Known rows, with every step that occurs:
zopa bigi tigo: [ -6.2  -6.7  -7.5 -10.7  17.9  -3.8   8.2 -10.2  11.6 -21.1  10.0 -12.3
  21.1  14.9  31.9 -32.0  -7.1  12.0   9.3   8.2 -19.8  10.1 -14.0 -28.8
 -11.9  33.1  -5.0   6.5  -3.3  -0.6]
bigi zopa: [  2.0   6.4   2.5  -1.2 -19.1   0.5 -12.4  -7.2   7.3  14.3 -13.2 -21.5
  -6.0  14.7  -2.7   7.5  -1.9   8.1  15.8   3.3   7.5  17.5 -12.3  20.0
  38.5  18.3   1.3  14.9  -8.2 -17.1]
rodi tigo: [ 14.3  -1.4 -14.9  -1.0   9.3   7.5  12.1   0.1   4.9  -6.7  -6.3 -25.5
  26.1   3.4   1.2 -19.6  -3.6  -6.8  17.4 -24.7   8.1  12.4  -5.0  -2.5
  24.6   1.1 -13.3  31.8   7.3   6.5]
bigi zopa volo tigo: [  9.8  10.7  -0.6  -8.9   2.6 -10.1  -8.9  -0.9   1.8   7.6  -9.6  22.2
  -7.0  10.6  -2.5  20.1  -5.6   3.6  13.6 -20.5  18.3  10.1 -10.7  10.6
   7.9   6.8   4.7 -27.0   1.2  -2.4]
tigo bigi zopa volo bekiza rodi buvu: [ 14.9   9.8  14.5  -9.0  -4.2  -1.4  -3.4  18.4   8.8 -15.4  -3.2  10.2
 -16.8   1.2  25.8  -7.6   3.1  -0.6   1.9   7.2  -3.7   1.1  11.5 -19.8
  17.8 -16.5  13.6 -27.2  10.6  -1.8]
tigo bigi: [  2.0  -2.2  -1.9 -24.8  15.9   3.0  15.9  24.6   8.7 -36.8   0.6 -27.7
  -0.6  16.2  24.4  -9.1 -11.8  -1.6   1.6  26.2 -26.0  11.4   2.3 -14.8
  52.4   2.2  -8.6  13.2  15.9  -7.0]
rodi bekiza: [  3.0  -1.8  -6.1  -4.4  25.5   0.9  14.1 -10.1   4.2   7.7  17.4 -20.5
  10.1   1.1 -11.0  -8.3   6.4  -7.1  -0.3  19.8  34.9  -2.1   9.1  30.8
  46.5 -18.4  -0.5  12.3  -3.0  -8.4]
bigi rodi bekiza: [ -3.0   1.8  -6.0   6.4  -3.3   0.6   2.2  -6.5  -2.5  10.6 -11.5 -19.1
   6.7  -1.2 -23.3  -2.3  15.3  -0.2 -11.1  25.3  24.6   4.0   9.6  25.1
   7.0 -14.6   6.6 -10.3  -6.6   8.4]
zopa bikaz: [-16.9   3.7 -10.4   1.1  12.1  -4.1   1.3  10.3   2.1  13.7   5.1  -3.4
  -2.0  26.4  -8.3  -1.9   5.1  -0.5  13.8  16.3  28.3  -8.4   0.4 -11.5
 -23.5  13.3 -15.4  31.8  -9.7 -12.9]
volo rodi: [ -3.8 -17.4   1.2   3.2  -6.9  17.8   3.2  13.9  -5.3 -10.8  -6.6 -18.4
 -20.3  23.5  -9.1  33.2   2.5   4.1   6.1   2.2 -12.3   5.3 -15.2  20.1
 -12.8  -8.1   5.1  27.0   6.3  -4.8]
rodi bigi tigo volo zopa bikaz: [  1.1  -1.0  -1.9  -2.7 -15.8  -9.7 -13.4  -4.5   6.1  15.2   6.0  -4.2
  10.0   0.5  13.6 -25.1  -8.7  13.8  14.7   4.3  25.2  13.1  -5.3 -11.9
 -38.6  41.2  -5.5 -19.0 -10.0   8.9]
tigo bigi zopa volo bekiza: [ 17.4  11.5  14.0 -15.4   9.2 -11.0  -2.4  13.7   9.4   0.5   0.9  10.6
 -13.9   8.3  24.3  -8.4  -6.1  -3.4  -2.8  16.3   3.5  11.7   3.1  -6.2
  54.0  -4.2   5.9 -23.3  12.6 -12.1]
zopa bigi tigo volo bekiza rodi: [  0.0   3.0  -0.9  -1.6  15.5  -1.3   0.1  -2.0   4.3   1.4   9.4  21.4
   7.6  -5.5  35.8 -13.5 -19.4  12.6   7.6   3.0 -18.1   7.1  -7.5 -27.8
 -34.5  15.6   2.3  -6.1 -12.7   0.3]
bigi rodi: [ -8.7   0.2  -6.1   2.9 -18.1   4.8  -4.6   6.8  -6.0   2.2 -27.5 -21.4
   1.0  14.5 -15.8   4.7   4.8   5.0  -2.2  15.0  -4.4  11.1  -0.2   6.7
  -4.9   5.6   1.6   4.8  -5.0   6.0]
bekiza buvu volo rodi bigi: [ -4.2 -16.0   6.7   3.4 -15.2  11.4  -4.2  -1.1 -10.5 -41.5   5.2  -4.4
   1.1  -0.2 -15.8  21.1  13.5 -19.1 -20.4 -10.0 -24.7 -19.9  -9.2 -13.8
  -4.3  -7.6  -0.9  27.5   2.0   1.8]
zopa volo: [ -4.7   1.0   0.6  -9.6  18.8  -6.1   1.1  14.6  -5.2   9.5   2.1  23.6
   2.5  21.9  -0.8  12.3  -7.8 -14.6   3.1  -0.4  25.9  -0.4   3.0   5.5
   0.9 -10.5  -2.8   1.0   9.8  -9.0]
bekiza rodi bigi tigo volo zopa bikaz: [ -2.9   0.8  -3.6   4.1 -15.7   6.6 -12.2   4.6   0.3   4.7  10.5   5.3
  -5.9  -2.1   9.0   6.0  -6.3  21.5  17.0  -2.4  11.9   3.9   4.2 -20.1
 -80.5  17.4  -0.4 -11.9  -8.2  11.7]
rodi bekiza buvu volo tigo bigi zopa bikaz: [  4.8  10.7  -3.7  -0.3  24.7  -9.4   7.3  -5.1   5.5 -26.5  22.4  11.4
   9.8 -22.3 -13.4  -2.5  16.7 -18.6 -16.6   5.4  17.5 -31.0   5.4 -14.0
  33.3 -18.0  -4.0  -7.0  -3.1   1.8]
rodi volo: [  1.6  -4.6  -6.1   6.1  14.3   0.7  20.9 -19.9  -1.8  12.1  -2.0 -14.9
  12.9  -0.7   2.8  -2.3   1.8   1.8   2.2  -5.0  11.2  -6.7   6.5  37.3
   9.8  -3.7  -3.7  20.5   1.4  -7.4]
buvu volo tigo bigi rodi: [ -1.5   7.0  -9.3 -11.9   8.4  -1.2  19.4  -2.3  -5.5 -25.8 -13.9   0.5
   7.2  -8.2  -9.0   5.7  -4.0  -7.1 -10.9  -7.1 -37.5  -4.1  -6.2  -7.6
   2.9   3.8 -10.4 -12.3   4.0  18.6]
bigi tigo: [ -2.6   2.3 -11.4  -4.8   4.1   7.8   2.4  25.6   4.6  -6.1  -1.3 -27.8
  21.2  14.9  11.1 -26.0 -20.1   1.9  24.0  -3.8  -1.7  -3.2  -9.4 -10.7
  25.2  30.8  -3.3  43.0  -9.8  -1.3]
bekiza volo rodi tigo bigi zopa bikaz: [  6.7 -10.5   2.1  12.1 -13.0   0.1  -1.6  12.8   0.8  31.3  -1.7  19.0
 -24.3  -5.4   5.3   9.1   4.5  -4.2  -0.8 -15.6  -0.7  17.2  -6.2  -3.1
 -49.1  -8.2  -0.4  10.9  23.2   2.2]
tigo bigi rodi: [ -1.5   1.3  -1.4 -14.8  -4.3   1.8   7.3  24.3   3.7 -32.3 -19.5 -25.4
  -2.5  11.4  14.0  -5.7  -2.4   3.6  -8.6  32.7 -29.6  14.7   4.5 -15.0
  23.8   1.6  -1.8  -6.7  12.9   7.0]
tigo volo: [ -9.6   7.6  -2.5  -4.2  -3.2   0.3  -5.1  19.8  -4.7  15.7 -16.4   9.5
   0.0   0.1   5.2  27.1 -29.0  -7.0  12.0   8.4   1.4  13.6  -6.5  17.9
  15.5   1.4  -8.6  20.0  -7.0 -12.6]
buvu volo zopa bikaz: [-17.6   6.0  -2.2  16.3   7.7 -10.9  -1.3 -30.0  -4.9  43.9   9.6  13.6
  -2.4   4.9 -32.1 -10.0  10.4  -8.6  -1.7  -4.6  23.2 -14.7  -7.2  -2.0
 -21.4   9.3 -17.2   4.2  -3.1 -12.2]
bigi tigo volo buvu: [ -3.4  11.5  -3.7   2.4  -2.2   6.4  -7.6  40.0  -1.0  -8.4  -8.8   3.1
  14.1  -1.0  18.7  -4.0 -33.5  -9.1  20.5 -16.9  -5.8 -16.1 -12.9 -24.2
  24.5  22.0   0.2  27.6 -10.6   2.9]
bekiza rodi buvu volo zopa: [-11.9  -2.5  -1.7  14.5 -16.3  17.7   1.6  -9.4  -5.8  -6.9  -2.7  -7.5
  -5.8  -3.9 -16.8   1.7  13.6  -1.1   9.6 -20.2 -10.9 -18.9   7.4 -13.6
 -47.4 -18.0   2.5   5.3  -2.1   5.9]
tigo volo bigi: [ -5.2   8.8  10.7  -9.8  -7.4  -2.3 -15.0  15.5  -1.3   1.3  -0.9  21.1
  -4.7  -7.3   7.7  27.8 -27.7   8.9   2.8   6.9 -18.6  10.9  -1.8  15.6
  13.8   5.6  -1.0  -0.1 -10.6  -9.0]

Rows:
[ -3.7  -0.1  -5.8  15.0 -12.2   0.5   7.3 -14.3  -7.5  14.7 -27.2 -14.8
   9.1  -3.0 -11.3   3.3  11.8   7.4  -8.9   5.3   4.7  -0.1   7.2  30.2
 -21.3  -3.1   4.0  -2.7  -3.1   9.5] : bigi rodi volo
[  5.6  -6.9  -4.6  15.2  18.2  -5.7  12.9 -39.9  -1.6  31.6   6.5 -10.2
   3.1  -4.1  -8.0 -17.4   8.2  10.0   1.1 -13.9  21.8  -5.4   3.4  32.3
   7.9  -3.2  -2.1 -11.8   9.6  -9.7] : rodi volo zopa
[ 11.7  -4.3 -17.2  -2.8  29.6   0.1  30.0 -20.6  -3.5  -8.8  -1.2  -8.6
  13.5  -7.6   1.0   1.5  -1.7   9.3   6.8 -27.1  -1.8  -9.2   2.2  27.8
   0.4  -1.2  -3.7  -3.0   2.6   8.8] : rodi volo tigo
[ 11.2   3.9  14.4  -9.0   3.8  -6.4   0.9  14.0  11.0 -14.0   2.4   9.1
 -17.5   3.4  17.3  16.4   2.6  -1.9  -7.4  22.9   8.4   9.4  -0.7  12.4
  26.2 -18.4   9.9 -27.9  20.9  -5.1] : tigo bigi zopa volo rodi bekiza
[ 13.3 -14.9   4.0   6.8 -15.6   5.6   0.8  10.9  -0.6  22.7  -5.2   8.2
 -22.1  -8.4   8.7  10.1  -1.8  -4.9  -2.7 -21.0 -15.5  25.4  -8.0   6.2
 -20.6 -12.2   4.0   9.7  27.0   2.8] : bekiza volo rodi tigo bigi zopa
[ -6.0  -2.4 -10.0  -2.1  -6.0   6.3  15.2 -10.3  -2.9 -25.8 -14.3 -16.0
  15.7  -4.3 -15.2 -17.7  11.2 -13.2   9.9 -27.5 -17.9 -19.6  -2.2  -9.4
  -9.7  -0.6  -3.7   3.9  -7.6  16.1] : rodi buvu volo tigo
[ -5.5 -10.6   9.8   0.9 -26.5  -1.3 -13.6   2.5  -6.5  19.5  -0.8  12.4
 -13.0  -9.0  -7.3 -11.6   7.5   6.0 -15.4  -7.1 -25.3   7.5  15.4  -3.7
 -32.2  -1.9  11.9 -14.4   1.7   8.2] : bekiza volo bigi rodi buvu
[ -5.1  -1.1  10.8   8.6 -37.7  -1.5 -20.6   4.9  -1.4  18.7 -17.4  18.3
 -24.4  -0.1   3.4  47.9  -5.3   9.8   7.6  12.0  12.1  20.6 -15.8  24.8
 -60.9   8.9   3.1 -10.3  -8.0  -1.1] : tigo volo rodi bigi zopa bikaz
[  4.2  -4.9  -5.2  -2.9  26.0   3.4   5.8   3.3   1.2 -24.6  23.3 -15.2
  14.2  -5.6 -13.1  -6.1  10.7 -18.3 -10.3  11.8  24.9 -20.7  10.9   1.7
  60.8 -25.9   1.2  21.2  -2.0  -8.9] : rodi bekiza buvu
[  2.8  -7.3   1.8   5.3  -0.9  12.6   4.6  18.2  -5.4 -54.2   0.4  -0.7
   9.0 -10.0  -5.1  13.2   5.9 -26.8 -17.1 -19.5 -35.8 -22.3 -10.4 -30.8
  18.1 -18.7  -6.6  36.9  14.8   5.2] : bekiza buvu volo rodi tigo bigi
[ -8.0  12.5  -0.4   7.3 -15.3  -8.1 -16.0  -3.9   9.1  27.4  -7.8  -4.7
 -10.3  19.0  -7.2   5.4   7.6   8.6  18.9  11.2  30.3   5.2  -9.2   5.2
  -4.9  24.2  -5.3  16.5 -15.2 -17.8] : bigi zopa bikaz
[  1.1   6.7  10.6 -12.4  12.6  -7.6 -11.1  22.3   1.0  -7.7  18.1  33.2
   9.3  11.0  11.2  -3.4 -15.0   3.5   2.5  -9.3   5.5  -9.7   3.9  -8.6
  -3.0   9.3   7.0 -11.8  -0.1   1.1] : zopa volo bigi tigo
[ 16.5  -3.7   2.0  -2.5  22.4   6.7  -3.3   9.3  -7.2  -4.9  16.2  -5.2
  -2.2   7.3  -5.5 -21.7   2.2 -15.1  -7.3  -6.2   2.5 -18.6   6.7 -20.7
  70.6 -12.1   5.4  27.5 -10.0 -16.3] : volo bekiza buvu
[ 10.0  18.6   1.6   7.9 -13.4  -7.6 -16.4   2.0   9.0  13.3  -8.4  22.3
  12.0 -19.1   6.0   5.9 -11.7   7.4  15.8 -21.1  12.2  14.2  -7.4   0.3
 -11.4  10.7  -8.6   0.3  -8.4   5.3] : rodi tigo volo bigi zopa bikaz
[-14.0   8.0  11.7  10.2 -32.8  -3.8 -11.8 -18.6   6.2  -3.4  -4.6   0.2
   4.9  -5.6 -14.0 -18.2  23.6  -0.9   3.5  -7.9  -4.7 -22.2   2.3  -7.6
 -26.6  10.2   2.1   0.0 -19.7   2.7] : rodi buvu volo bigi zopa bikaz
[ -9.1   9.7  11.4   1.1 -34.1  -1.3 -22.2  15.3  -3.6  -5.6 -23.4  16.0
  -2.6 -15.2   0.3  18.0 -11.0  11.1  -1.9   7.1 -23.6   6.2   4.0   6.4
 -18.6   1.4   8.9 -22.7 -15.9   9.1] : tigo volo bigi rodi buvu
[  4.2 -11.5  -3.5   5.9  31.1 -13.8   7.1 -31.5   4.7  49.2  37.2  13.1
   1.8 -16.6  -1.0 -39.4   6.6  -1.2 -10.2   2.2  33.4   5.5   6.9   7.1
  -0.2  -7.6   3.2 -28.0  10.7  -4.9] : rodi bekiza volo zopa bigi tigo
[ -6.0   7.0   2.7   0.1  -0.7   4.8  -6.4  24.1  -7.6  -5.7 -11.5  14.3
  -5.8   0.8   7.3  28.5 -23.2 -15.4   6.6  -8.2  -6.2  -8.7  -7.0 -10.4
  28.4  -5.4  -2.8  11.6  -2.8  -6.7] : tigo volo buvu
[ -1.8 -10.7   7.9  -1.2 -26.6   6.7  -8.3   9.5  -6.2   1.4 -15.2   6.1
 -16.4   0.0   7.0  45.6 -13.3   4.0   2.9   8.7  -6.6  22.5 -13.2  28.7
 -36.2  -0.9   3.0  -3.0   0.3   2.5] : tigo volo rodi bigi
[  3.5  -8.1  -4.9  -9.3 -15.8  19.1   0.8   8.4   1.4 -25.6   9.1 -25.2
   5.3   7.2  15.9   2.0  -5.5  18.3  15.1  -2.8 -10.1   6.5   6.2 -13.0
 -43.8  15.1   3.5  13.6  -7.0  14.3] : bekiza rodi bigi tigo
[ -0.7   4.9   2.0  -5.7   4.1  -2.2   8.9  12.7   1.3 -37.8  -3.6 -10.3
   8.7 -14.1  -0.7  -7.6  10.5 -15.6 -28.9  31.2 -15.6  -9.9  11.3 -14.3
  36.3 -20.3  -0.2 -10.2   9.9   9.9] : tigo bigi rodi bekiza buvu volo
[-11.1  -0.9  -0.4   8.9  12.0 -10.8   3.6 -42.7   1.1  22.2  12.8   7.4
  12.0  -2.1  -6.8 -29.4   3.0  -0.6  -5.0 -10.1  -6.9  -3.4 -16.8 -12.7
 -13.4  21.7 -10.5 -12.6   0.4  -4.6] : buvu volo zopa bigi tigo
[-14.1  -1.6  -2.8   8.8 -18.9  21.5   6.5   2.7  -6.0 -19.3  -7.6 -10.4
   0.7  -2.3 -10.0  10.9   9.5  -6.3  10.5 -13.8 -18.0 -19.3   9.4 -10.2
 -45.8 -18.5   1.3  27.0  -7.3   7.6] : bekiza rodi buvu volo
[  4.6   5.4  -3.1 -10.1   6.2   1.1   1.5   9.5  -2.5 -54.8  -0.2   3.0
   7.9 -10.5  -4.4   8.7  -1.4 -17.4 -11.3 -19.7 -39.2 -21.3  -9.8 -34.9
  44.3   0.5  -6.7  10.4   2.6   2.5] : bekiza buvu volo tigo bigi zopa
[  3.1   1.0  10.7  -2.6  -5.8   0.3 -15.1  -0.6   0.0 -30.1  13.1  -1.9
   2.5 -10.4 -15.7   0.4  15.7  12.5 -24.6  14.5 -11.7 -10.9  14.3   0.1
  19.5 -10.2  14.2 -21.4 -10.2   8.4] : volo bigi rodi bekiza buvu
[  4.9  -4.9  -1.0  10.7  16.7   5.4  19.6 -16.3  -4.1  -8.9   3.2  -9.6
   7.7  -0.2   4.8  -1.3   7.8  -6.6  -2.7 -21.5   4.5 -29.4   6.1   8.8
  23.6 -10.9   1.9  13.0   6.4  -1.6] : rodi volo buvu
[ -9.8   2.5   1.3   7.7  -3.3 -14.3 -14.7 -19.7  -2.9  28.4 -13.9  25.1
  -8.9  -6.5   2.4   8.0  -9.9  11.5  -3.7   9.2  -2.0  24.8 -12.3  -1.3
 -29.9   6.5  -3.0 -47.0   2.2  -4.2] : tigo volo zopa bigi rodi
[ 17.6   2.2   7.7   3.2  -6.5   5.3  -8.6 -17.8   0.0  27.7  16.3   1.5
 -21.3   5.3   0.3  -6.3  15.0  15.1   4.6   3.5  25.2   2.2  13.2  -3.1
 -25.2   0.3   9.4  -8.4 -18.9  -3.7] : volo bekiza rodi bigi zopa bikaz
[ -4.8 -10.7  -1.7   5.8   6.8 -11.8  -6.3 -44.1   2.4  12.7   1.1  -4.0
  -8.0  12.4  -5.6 -23.5  16.6  21.6  -8.8   7.6  -3.5  20.1  -9.7 -17.0
 -26.7  11.8  -0.4 -54.5   9.8  -1.5] : volo zopa bigi rodi
[  2.6  -1.6   0.0  -9.5   5.2  -4.8  11.2  13.9   2.6  -3.5  -2.6  -8.6
  -5.2  -8.9   8.2 -12.6   3.8  -5.1 -21.8  35.1  -6.9  13.1  16.8  -0.4
  19.1 -18.0   3.3 -20.1  16.8   8.1] : tigo bigi rodi bekiza volo
[  1.9   2.1   8.9   4.1   8.4 -14.1  -7.2 -18.2   5.7  48.8  34.2  23.9
 -11.8 -16.9 -12.0  -7.1  13.0   2.5 -12.9  12.4  38.1  -0.7  16.8  25.1
  -0.5 -11.7   6.4 -13.7  -5.3 -10.3] : rodi bekiza volo bigi zopa bikaz
[  6.1  -3.2   6.8   0.6  10.2  -1.7  10.6 -25.2   1.7  -1.7  13.4  -3.0
   8.6  -8.3   5.7  -1.4   3.5  17.6  -6.4  -6.9  -7.9  -9.9  11.4  34.6
   9.4   0.1   3.7  -0.9  -2.0  -4.0] : rodi volo bigi
[ -1.6  -3.5  -0.8  12.1  -3.4  -0.4  -0.7  -3.9  -9.2  25.5  -3.2   3.5
  -5.6 -10.0 -20.9  -3.1  17.1 -11.4 -22.4   6.7  19.3  -5.6  14.5   7.2
  -2.3 -22.8  10.9 -16.9   3.2  11.0] : bigi rodi bekiza volo buvu
[  4.4 -12.4 -15.0 -14.0  19.5  -0.2  13.0   6.1 -10.0  20.3   6.4  12.2
 -10.4  -0.2  -4.3   1.9 -14.4  -4.0   3.0 -27.1 -14.7  12.3   1.0  -1.5
  -7.7   1.4  -5.5   3.8  11.0   2.8] : bekiza volo tigo
